Every row comes from one small tree of marks. Brackets hold a mark, then the marks that hang from it, in alphabetical order. Every link used is in the known rows. Which tree was each row made from?
(in the rows, 128 means zero)
Known rows:
[mobes [rupadem pugeb rufov zonunob]]: 118 136 109 133 130 96 91 124 121 157 132 124 109 149 105 149 111 175
 113 158 114 127 134 113 137 162 132 133 167 114 100 153 165 117 145 130
 146 82 91 116 110 155 102 130 119 191 132 131 121 121 115 142 138 137
 126 115 121 133 83 77 141 169 94
[mevolos [monum fidoz puru]]: 149 93 136 124 124 93 109 115 136 162 93 127 128 137 115 116 102 99 111
 127 129 115 156 101 133 151 130 141 126 100 113 171 202 104 130 117 163
 99 132 81 93 147 100 154 150 171 191 123 122 142 146 114 127 133 108
 170 87 161 73 53 143 165 119
[rupadem mobes [puru kude monum] rufov zonunob]: 128 128 100 124 133 125 126 125 121 165 138 137 152 172 112 106 178 174
 134 127 132 152 171 121 130 134 148 132 182 127 86 133 156 109 168 155
 144 103 95 109 108 170 98 163 120 147 120 124 140 116 129 156 142 127
 117 150 197 135 106 88 152 176 127
[rupadem puru]: 144 125 116 121 125 122 115 121 139 162 124 78 145 146 105 94 110 134
 113 137 123 123 158 105 128 148 104 116 134 107 82 187 179 89 160 121
 158 94 119 94 108 156 93 155 154 168 164 111 128 112 139 143 145 143
 120 157 113 174 90 74 159 155 110
[monum [fidoz [pofod mevolos]] [puru rupadem]]: 129 110 115 130 128 96 103 110 165 167 121 117 119 132 112 119 85 104
 109 120 136 122 172 90 149 147 153 147 84 94 83 162 155 111 133 143 133
 110 109 98 111 126 104 157 159 153 180 129 154 138 151 102 136 140 111
 158 145 131 102 76 144 154 107
[pofod [fidoz [monum [puru rupadem]]] mevolos]: 118 130 132 128 127 119 146 120 134 165 135 124 107 145 101 118 81 136
 105 114 127 118 128 96 151 142 152 144 89 92 87 158 169 101 150 147 154
 123 131 96 99 130 93 163 175 137 175 129 155 111 142 133 131 140 118
 177 145 134 125 87 151 140 87
[mevolos [monum [puru kude]] [pofod fidoz]]: 151 101 144 131 124 103 134 120 172 166 94 135 116 148 103 114 71 128
 129 107 119 134 145 100 129 139 116 150 147 98 110 183 202 87 121 136
 178 119 134 79 97 159 102 152 156 140 200 127 135 122 125 134 154 133
 149 191 164 163 82 79 146 140 117
[rupadem pugeb]: 140 122 110 123 125 101 106 125 128 162 112 81 123 145 100 112 83 146
 122 138 119 111 150 111 126 150 124 128 146 103 108 188 182 86 145 127
 154 72 122 108 102 151 96 142 144 162 159 110 124 113 118 120 145 137
 128 140 101 154 80 71 151 170 98
[mobes [rupadem puru]]: 143 118 125 126 122 124 115 123 141 163 138 75 127 144 108 104 85 139
 106 145 123 117 186 101 140 163 115 114 143 100 84 173 163 100 155 114
 158 98 117 99 109 151 98 147 148 181 168 124 112 116 130 156 135 144
 128 143 105 186 94 79 160 133 104
[monum mevolos [puru kude]]: 137 68 123 110 125 109 130 117 172 172 112 107 153 148 101 95 73 115 132
 137 137 91 159 129 138 141 149 147 132 93 90 193 173 114 134 138 135 92
 123 91 113 142 101 150 156 160 182 131 146 113 150 122 145 126 130 152
 116 149 98 82 152 150 123
[mobes [rupadem puru rufov zonunob]]: 122 138 117 132 131 117 101 122 134 158 144 126 129 150 110 130 140 165
 104 154 117 137 144 106 139 160 116 121 155 119 75 151 159 121 156 124
 148 102 91 102 115 160 99 142 128 196 138 130 126 121 136 166 138 142
 119 131 140 153 93 80 147 157 106
[pofod [fidoz [monum puru]] mevolos]: 128 124 127 127 122 124 149 116 130 163 135 120 114 145 109 106 93 130
 103 114 119 103 109 95 146 139 142 152 88 96 77 182 183 95 155 142 157
 124 128 100 97 146 87 160 163 141 175 118 164 115 150 116 126 136 97
 191 161 157 108 87 154 134 97
[fime [zonunob [rupadem rufov]]]: 108 140 125 128 124 106 102 113 125 158 125 112 152 150 81 154 137 153
 110 138 137 100 188 117 125 157 137 123 140 116 84 133 194 77 139 151
 148 78 120 104 111 148 101 150 157 194 144 127 121 132 118 151 158 149
 144 143 143 173 78 73 141 185 103
[pugeb [rupadem mobes puru]]: 145 153 104 122 122 132 122 120 97 161 111 90 110 146 104 114 109 130
 107 137 126 158 179 125 131 158 138 115 146 107 98 166 149 78 156 120
 162 87 116 116 110 148 97 163 137 164 170 103 101 101 135 138 128 137
 134 151 138 195 119 78 156 150 118
[fime [zonunob [rupadem pugeb [puru kude] rufov]]]: 118 151 110 114 130 109 110 122 117 164 131 129 163 161 95 91 158 181
 116 139 135 97 199 109 130 155 132 117 178 130 89 131 160 71 142 161
 142 95 95 109 111 162 94 150 128 160 113 135 127 120 94 133 171 135 124
 129 157 119 108 77 151 198 113
[puru monum [rupadem pugeb rufov [zonunob fime]]]: 101 107 121 124 127 96 102 132 114 158 137 128 149 157 104 137 140 184
 128 147 129 106 194 110 130 144 155 129 180 114 110 111 144 109 159 155
 157 98 90 107 107 144 114 152 131 186 133 129 130 119 117 160 148 141
 142 118 176 113 79 76 136 210 90
[mobes [rupadem pugeb [puru kude] rufov zonunob]]: 128 131 106 123 135 108 105 132 135 165 142 134 127 159 112 99 137 184
 119 157 117 124 156 106 141 156 128 128 188 122 88 150 143 116 151 137
 140 100 80 111 115 166 97 134 107 169 116 138 129 112 107 144 148 131
 117 113 140 112 107 84 151 166 111
[kude [puru [rupadem pugeb zonunob]]]: 135 146 117 124 134 92 117 129 89 161 107 145 122 140 98 123 95 170 124
 154 126 108 164 101 121 149 141 124 154 111 110 140 145 94 138 121 142
 94 125 107 108 153 105 136 147 164 142 120 119 103 125 146 147 123 125
 124 121 100 95 67 136 197 97
[fime [zonunob rupadem]]: 128 131 117 125 119 107 112 114 124 159 123 90 152 143 79 137 104 144
 118 142 137 81 214 119 125 160 150 119 137 105 90 140 190 63 142 143
 154 80 138 107 106 153 103 157 168 187 161 127 112 125 120 149 155 143
 141 149 140 187 71 73 145 172 95
[monum puru]: 145 104 126 121 121 107 120 113 153 162 107 101 133 139 101 118 74 127
 115 133 123 115 168 109 130 142 115 133 118 99 95 192 183 104 138 126
 150 92 135 94 104 146 96 150 164 177 179 126 131 118 154 132 146 138
 109 160 119 175 88 69 152 164 114
[fidoz [monum mevolos]]: 116 92 113 121 128 119 127 124 113 166 128 75 167 149 107 119 83 115 124
 148 129 91 134 136 144 154 149 132 134 87 77 173 194 102 153 131 154 85
 119 92 106 135 101 147 149 159 190 103 146 111 150 130 131 138 138 159
 99 180 72 86 153 120 97
[puru kude [monum [fidoz pofod]]]: 134 59 109 123 130 110 111 119 183 173 112 81 164 145 110 84 127 107 136
 122 142 93 231 96 141 141 174 146 162 106 87 138 188 102 146 157 157 85
 101 110 112 145 108 150 140 125 172 114 139 136 115 115 135 143 126 174
 163 156 69 91 153 137 120
[fidoz [pofod [mevolos monum]]]: 157 118 120 148 117 93 105 129 156 164 128 74 123 142 94 99 100 96 130
 123 122 101 141 99 145 139 123 132 131 87 77 219 197 88 154 120 152 99
 122 93 113 150 89 159 158 158 179 100 163 126 133 121 136 148 135 181
 141 148 53 73 139 122 105
[pugeb [rupadem [puru kude [monum fidoz]] rufov]]: 112 85 117 112 138 131 121 122 139 168 111 116 134 156 112 91 175 127
 103 121 146 131 186 91 139 146 176 137 175 134 86 110 168 102 153 155
 166 97 81 117 123 145 96 155 120 144 158 113 117 120 114 134 136 149
 131 160 158 132 123 82 154 161 129
[rupadem mobes [puru kude] rufov zonunob]: 130 146 99 123 133 121 113 125 128 163 133 138 140 167 107 110 172 170
 128 139 123 152 140 128 127 138 130 132 168 123 83 158 158 112 158 144
 133 93 95 101 111 170 99 154 119 159 123 122 136 114 135 143 142 124
 113 131 176 146 104 83 148 174 129
[fidoz pofod]: 143 109 113 134 123 106 101 119 170 165 118 67 147 135 96 112 92 117 127
 141 122 112 176 108 135 148 118 127 137 94 77 190 188 95 145 130 157 77
 115 101 114 144 101 144 156 161 172 106 141 123 134 126 142 151 130 162
 145 185 62 82 149 138 108
[fidoz monum pofod]: 135 109 109 135 125 112 117 125 142 167 124 64 163 137 102 98 95 114 126
 146 117 100 176 111 146 150 123 121 141 90 64 170 196 95 153 133 163 86
 116 98 111 137 102 143 147 148 177 104 149 119 147 126 138 155 122 176
 158 189 63 88 154 119 101
[pofod fidoz [mevolos [monum [puru kude rupadem]]]]: 145 115 149 131 125 100 137 129 176 171 121 130 94 152 90 95 94 121 126
 103 135 114 139 92 144 131 153 153 126 94 110 181 177 99 140 139 151
 121 142 87 103 143 92 170 179 133 172 135 150 114 111 134 133 134 140
 177 124 97 114 77 138 145 103
[zonunob fime [rupadem mobes [puru kude] rufov]]: 118 113 127 118 115 127 121 118 139 163 141 124 169 168 107 89 156 157
 117 141 133 81 233 133 128 148 142 124 174 115 92 139 141 101 161 145
 153 97 103 92 111 149 119 164 121 177 136 120 113 125 122 152 147 132
 138 117 182 161 111 86 152 169 133
[pugeb rupadem]: 137 111 119 127 123 117 116 123 141 164 102 70 104 138 84 124 91 112 111
 141 128 119 160 114 130 149 155 130 145 101 96 170 181 83 146 122 167
 71 128 118 118 139 97 148 155 177 185 106 105 102 130 140 134 152 147
 156 126 186 92 76 148 143 103
[mevolos monum]: 153 112 132 134 122 98 109 131 139 163 108 77 129 146 94 113 98 110 127
 132 125 110 146 113 129 146 117 123 154 94 106 193 213 88 147 111 166
 82 141 85 104 151 96 153 160 174 184 106 123 121 128 143 136 144 146
 167 90 168 56 63 143 144 105

Write each row's tree:
117 125 121 136 130 104 96 121 142 159 136 116 117 147 98 157 118 157
 113 153 119 123 141 114 137 157 134 132 154 109 87 151 178 123 147 126
 147 84 103 108 115 152 104 137 136 204 147 130 124 125 132 162 133 146
 132 129 131 161 75 80 140 151 99 | [mobes [rupadem rufov zonunob]]
123 152 105 129 133 110 95 124 108 158 143 134 121 150 118 124 128 183
 105 159 110 138 136 104 139 166 110 121 168 122 89 153 143 113 152 126
 146 101 80 111 108 164 97 138 111 185 123 130 127 119 118 145 141 135
 114 117 133 132 101 78 148 173 99 | [mobes [rupadem pugeb puru rufov zonunob]]
143 75 112 119 127 101 109 111 197 171 99 112 151 134 114 83 104 104 124
 131 132 98 205 100 141 145 146 152 130 101 85 168 174 112 127 148 144
 92 107 98 110 141 105 142 143 142 177 128 146 136 141 97 139 137 99 167
 156 157 85 80 152 151 131 | [monum [fidoz pofod] [puru kude]]
120 153 104 135 129 106 98 120 112 157 124 130 124 157 102 162 147 160
 123 141 119 154 116 136 123 145 133 138 146 112 97 156 178 110 151 136
 140 76 111 108 104 158 104 148 131 183 140 117 131 123 142 142 135 131
 121 133 159 170 82 77 138 179 114 | [rupadem mobes rufov zonunob]
150 94 140 131 128 86 125 128 172 170 93 121 126 151 93 128 51 125 136
 120 132 137 184 103 136 139 128 130 161 88 109 169 185 97 116 131 162
 114 142 73 108 141 108 153 164 156 202 138 125 119 138 157 168 140 167
 162 131 138 78 66 145 151 115 | [mevolos [monum [puru kude rupadem]] pofod]
125 166 96 128 130 124 108 120 89 156 120 140 112 153 104 146 160 157
 105 145 119 180 129 130 130 153 137 124 155 126 87 143 148 99 158 133
 151 92 88 117 114 159 98 158 117 182 138 111 116 107 140 148 131 135
 125 136 179 166 116 79 143 173 118 | [pugeb [rupadem mobes puru rufov zonunob]]
102 75 113 108 127 129 122 103 108 165 136 121 184 152 129 103 119 116
 104 134 145 83 201 117 142 166 182 129 136 118 90 119 169 95 155 148
 165 104 91 98 100 145 116 177 132 152 172 113 120 142 123 134 128 129
 145 160 122 148 106 84 156 149 108 | [zonunob [rupadem [puru [monum fidoz mevolos]]]]
127 118 116 126 134 119 111 128 159 165 143 123 134 158 104 107 145 165
 118 152 123 122 159 106 142 151 133 130 176 120 74 150 160 125 154 134
 141 102 91 102 121 164 100 140 125 180 131 138 130 116 124 164 143 139
 122 127 146 139 98 87 150 146 116 | [mobes [rupadem [puru kude] rufov zonunob]]
118 78 118 109 128 109 111 104 137 164 106 126 149 138 124 127 79 103
 109 135 136 109 144 124 138 157 155 154 100 98 98 169 177 115 129 132
 143 93 109 92 100 136 106 152 147 171 194 122 136 135 159 102 129 124
 112 151 89 164 91 68 148 162 117 | [monum fidoz mevolos puru]
139 92 118 113 120 89 120 129 150 166 119 135 142 148 97 96 95 172 139
 157 126 78 210 116 132 138 161 138 167 100 115 148 126 106 138 149 142
 105 111 96 106 145 114 150 142 174 148 151 126 108 132 140 155 124 121
 112 172 111 95 75 142 194 102 | [monum [puru kude [rupadem pugeb [zonunob fime]]]]
133 166 93 129 130 93 102 125 83 162 122 123 108 152 101 152 96 177 136
 150 122 155 164 135 127 156 156 123 156 99 128 146 147 92 145 137 143
 77 118 111 96 149 110 156 135 160 142 127 113 110 118 136 139 121 137
 116 120 135 97 76 141 186 88 | [puru [rupadem mobes pugeb zonunob]]
114 196 99 119 124 111 103 113 61 156 132 143 146 159 109 134 149 192
 107 139 129 139 194 127 125 169 121 109 155 125 101 129 143 67 146 151
 142 93 97 112 96 160 99 160 121 170 116 126 118 129 108 128 156 126 121
 123 148 152 113 71 149 208 111 | [fime [zonunob [rupadem mobes pugeb puru rufov]]]
142 71 115 115 118 125 134 129 150 164 145 96 180 159 107 65 148 156 138
 145 130 70 220 105 129 129 158 127 183 115 82 143 152 94 176 150 162
 116 100 98 112 171 106 164 138 167 149 123 134 110 136 167 146 131 121
 152 209 149 75 89 155 161 113 | [rupadem [puru kude monum] [zonunob fime]]
146 91 112 130 122 108 141 123 175 174 130 92 152 146 103 69 93 109 128
 128 127 77 171 99 159 128 149 142 123 89 54 193 170 106 149 148 135 116
 116 99 119 139 89 150 151 128 171 123 180 114 162 109 145 142 95 184
 197 136 91 92 156 117 118 | [fidoz [monum [puru kude]] [pofod mevolos]]
137 93 121 126 130 102 133 127 175 177 112 103 165 142 96 85 82 122 135
 146 132 104 228 105 158 143 143 125 150 85 75 151 163 113 136 152 146
 103 121 88 114 123 108 147 160 134 175 137 152 113 148 132 150 150 123
 164 168 148 99 90 154 130 110 | [fidoz [monum [puru kude rupadem]] pofod]
115 63 103 123 129 111 103 110 146 168 123 88 172 140 123 113 100 95 127
 133 142 99 189 116 146 158 172 145 130 100 83 148 180 106 146 150 157
 88 83 105 106 136 112 158 137 144 188 104 151 142 131 107 124 138 142
 174 133 170 66 88 149 132 110 | [puru [monum [fidoz pofod] mevolos]]
118 95 109 134 130 103 104 118 158 168 136 85 129 142 109 117 106 110
 120 111 147 113 193 86 150 145 182 141 116 99 84 137 170 100 153 154
 149 101 100 111 112 128 106 164 157 136 175 115 147 137 122 121 131 149
 141 168 152 128 86 84 146 145 95 | [puru [monum [fidoz [pofod mevolos]]] rupadem]
136 102 151 126 133 85 118 131 175 170 101 138 127 155 90 117 116 127
 129 126 138 133 162 106 140 137 124 132 166 101 108 163 187 124 126 133
 146 99 130 74 112 134 100 152 160 167 163 140 135 120 127 150 151 146
 143 149 106 107 99 63 137 172 122 | [mevolos [monum [puru kude [rupadem rufov]]]]
104 109 105 113 133 118 111 121 97 164 136 117 166 161 127 103 129 160
 115 130 132 132 137 114 137 154 121 125 156 123 90 163 157 106 159 145
 151 103 75 104 106 151 94 157 122 153 143 109 151 120 121 125 145 133
 136 146 127 117 106 77 155 179 108 | [rupadem pugeb [puru [monum mevolos]] rufov]
123 141 108 126 133 115 101 121 126 157 132 128 147 153 107 121 161 164
 109 144 116 144 117 110 128 145 105 126 143 126 72 160 175 110 160 133
 147 98 93 97 114 167 94 149 134 182 132 117 142 120 142 154 145 141 110
 144 156 148 89 75 145 177 110 | [rupadem puru rufov zonunob]
103 94 105 120 138 95 102 103 125 160 107 168 142 141 122 181 58 130 118
 141 131 148 133 125 137 160 170 155 106 100 98 125 158 113 114 149 148
 114 95 85 101 140 123 153 141 175 199 138 133 135 166 129 149 121 147
 140 144 151 83 75 138 167 100 | [monum fidoz [mevolos pofod] [puru [rupadem zonunob]]]
120 109 129 129 128 127 117 121 140 163 146 94 140 156 116 117 125 152
 102 130 132 133 196 93 143 156 121 113 164 116 80 145 165 115 160 132
 162 108 95 106 113 149 96 149 137 179 153 122 124 124 124 168 135 152
 132 152 132 158 101 82 158 152 109 | [mobes [rupadem [puru monum] rufov]]
137 117 108 126 112 111 111 121 113 155 131 98 139 151 103 132 115 152
 133 155 118 103 176 140 118 145 152 136 147 97 102 158 155 94 163 130
 152 85 119 101 101 158 114 156 137 195 162 114 121 117 151 144 130 123
 124 126 172 197 62 80 142 169 109 | [rupadem mobes [zonunob fime]]
127 78 108 117 126 102 100 103 156 167 108 120 164 129 127 118 81 92 115
 141 133 108 167 120 146 161 144 150 100 96 83 175 167 115 127 140 143
 95 90 93 105 132 110 149 139 160 192 118 156 144 157 87 128 130 112 163
 131 172 83 76 146 148 120 | [monum [fidoz pofod] mevolos puru]
107 133 120 132 137 98 94 125 140 160 125 127 127 151 88 161 135 159 121
 146 126 146 124 115 130 144 137 133 146 111 93 140 177 116 146 140 145
 80 110 97 115 144 107 145 153 187 143 128 128 118 131 166 147 148 145
 129 134 135 84 74 134 182 94 | [puru [rupadem rufov zonunob]]
130 106 105 111 138 87 107 119 138 168 102 158 121 145 110 114 102 155
 127 145 131 119 175 106 137 148 176 150 149 109 122 123 148 111 125 153
 136 95 106 104 100 148 110 146 130 147 148 151 123 125 123 112 145 119
 106 127 124 96 108 72 142 195 104 | [monum fidoz [puru kude [rupadem pugeb zonunob]]]
125 172 101 122 128 115 104 122 85 159 126 123 126 160 123 115 140 174
 110 131 118 167 138 122 127 155 97 119 150 119 105 172 151 96 155 130
 145 88 94 106 99 156 93 150 114 158 131 109 130 116 122 119 144 128 112
 126 126 147 113 70 156 190 119 | [rupadem mobes pugeb puru rufov]
136 149 117 122 119 97 120 128 67 156 117 144 129 147 108 121 101 179
 129 161 127 96 212 123 113 150 153 124 162 102 126 129 110 91 146 123
 145 97 122 105 100 149 119 144 132 181 145 117 109 103 134 144 140 110
 124 99 155 130 91 71 136 207 107 | [kude [puru [rupadem mobes pugeb [zonunob fime]]]]
135 88 123 125 127 113 119 114 132 165 105 111 159 132 120 96 121 110
 116 127 142 90 229 79 131 150 151 136 138 111 83 129 172 99 141 134 162
 100 108 109 110 146 107 139 145 143 174 98 137 136 133 120 129 137 113
 179 152 152 74 77 148 162 125 | [kude [puru [monum [fidoz pofod]]]]
155 75 133 118 126 93 118 121 166 169 91 124 133 145 111 92 111 99 124
 125 135 98 175 99 137 141 145 146 150 100 111 168 201 105 128 127 155
 98 133 81 100 149 100 152 148 156 185 128 126 136 137 114 135 129 110
 167 96 139 81 62 146 156 130 | [mevolos [monum fidoz [puru kude]]]
119 160 119 122 131 92 106 118 102 162 108 150 107 153 109 152 93 173
 113 131 127 175 163 121 133 155 119 128 138 105 127 156 141 117 128 139
 134 86 113 103 96 130 103 149 135 164 142 134 125 117 133 123 147 129
 121 118 118 126 129 66 144 209 112 | [monum [puru [rupadem mobes pugeb rufov]]]
108 120 111 124 129 110 137 114 89 166 113 130 148 154 120 169 26 136
 124 133 131 159 162 146 145 159 149 130 120 78 93 144 152 106 125 143
 151 115 119 80 94 120 119 158 142 155 210 128 136 115 173 136 149 127
 159 150 148 183 100 85 154 141 104 | [fidoz [monum [mevolos pofod] [puru [rupadem mobes]]]]
134 105 129 122 124 125 158 121 162 170 131 116 118 152 103 78 105 130
 116 110 124 87 125 99 147 130 163 160 110 98 76 182 180 99 152 151 150
 122 131 100 104 148 87 157 160 122 169 125 166 107 140 114 132 132 98
 189 168 136 115 95 156 129 106 | [pofod [fidoz [monum [puru kude]]] mevolos]
107 155 116 123 126 96 97 116 104 157 123 120 145 150 90 148 131 171 111
 141 130 101 186 118 125 163 135 121 154 122 101 130 178 70 135 153 147
 77 109 114 105 151 99 147 138 183 129 128 120 130 103 130 160 142 135
 129 138 142 84 70 140 202 97 | [fime [zonunob [rupadem pugeb rufov]]]
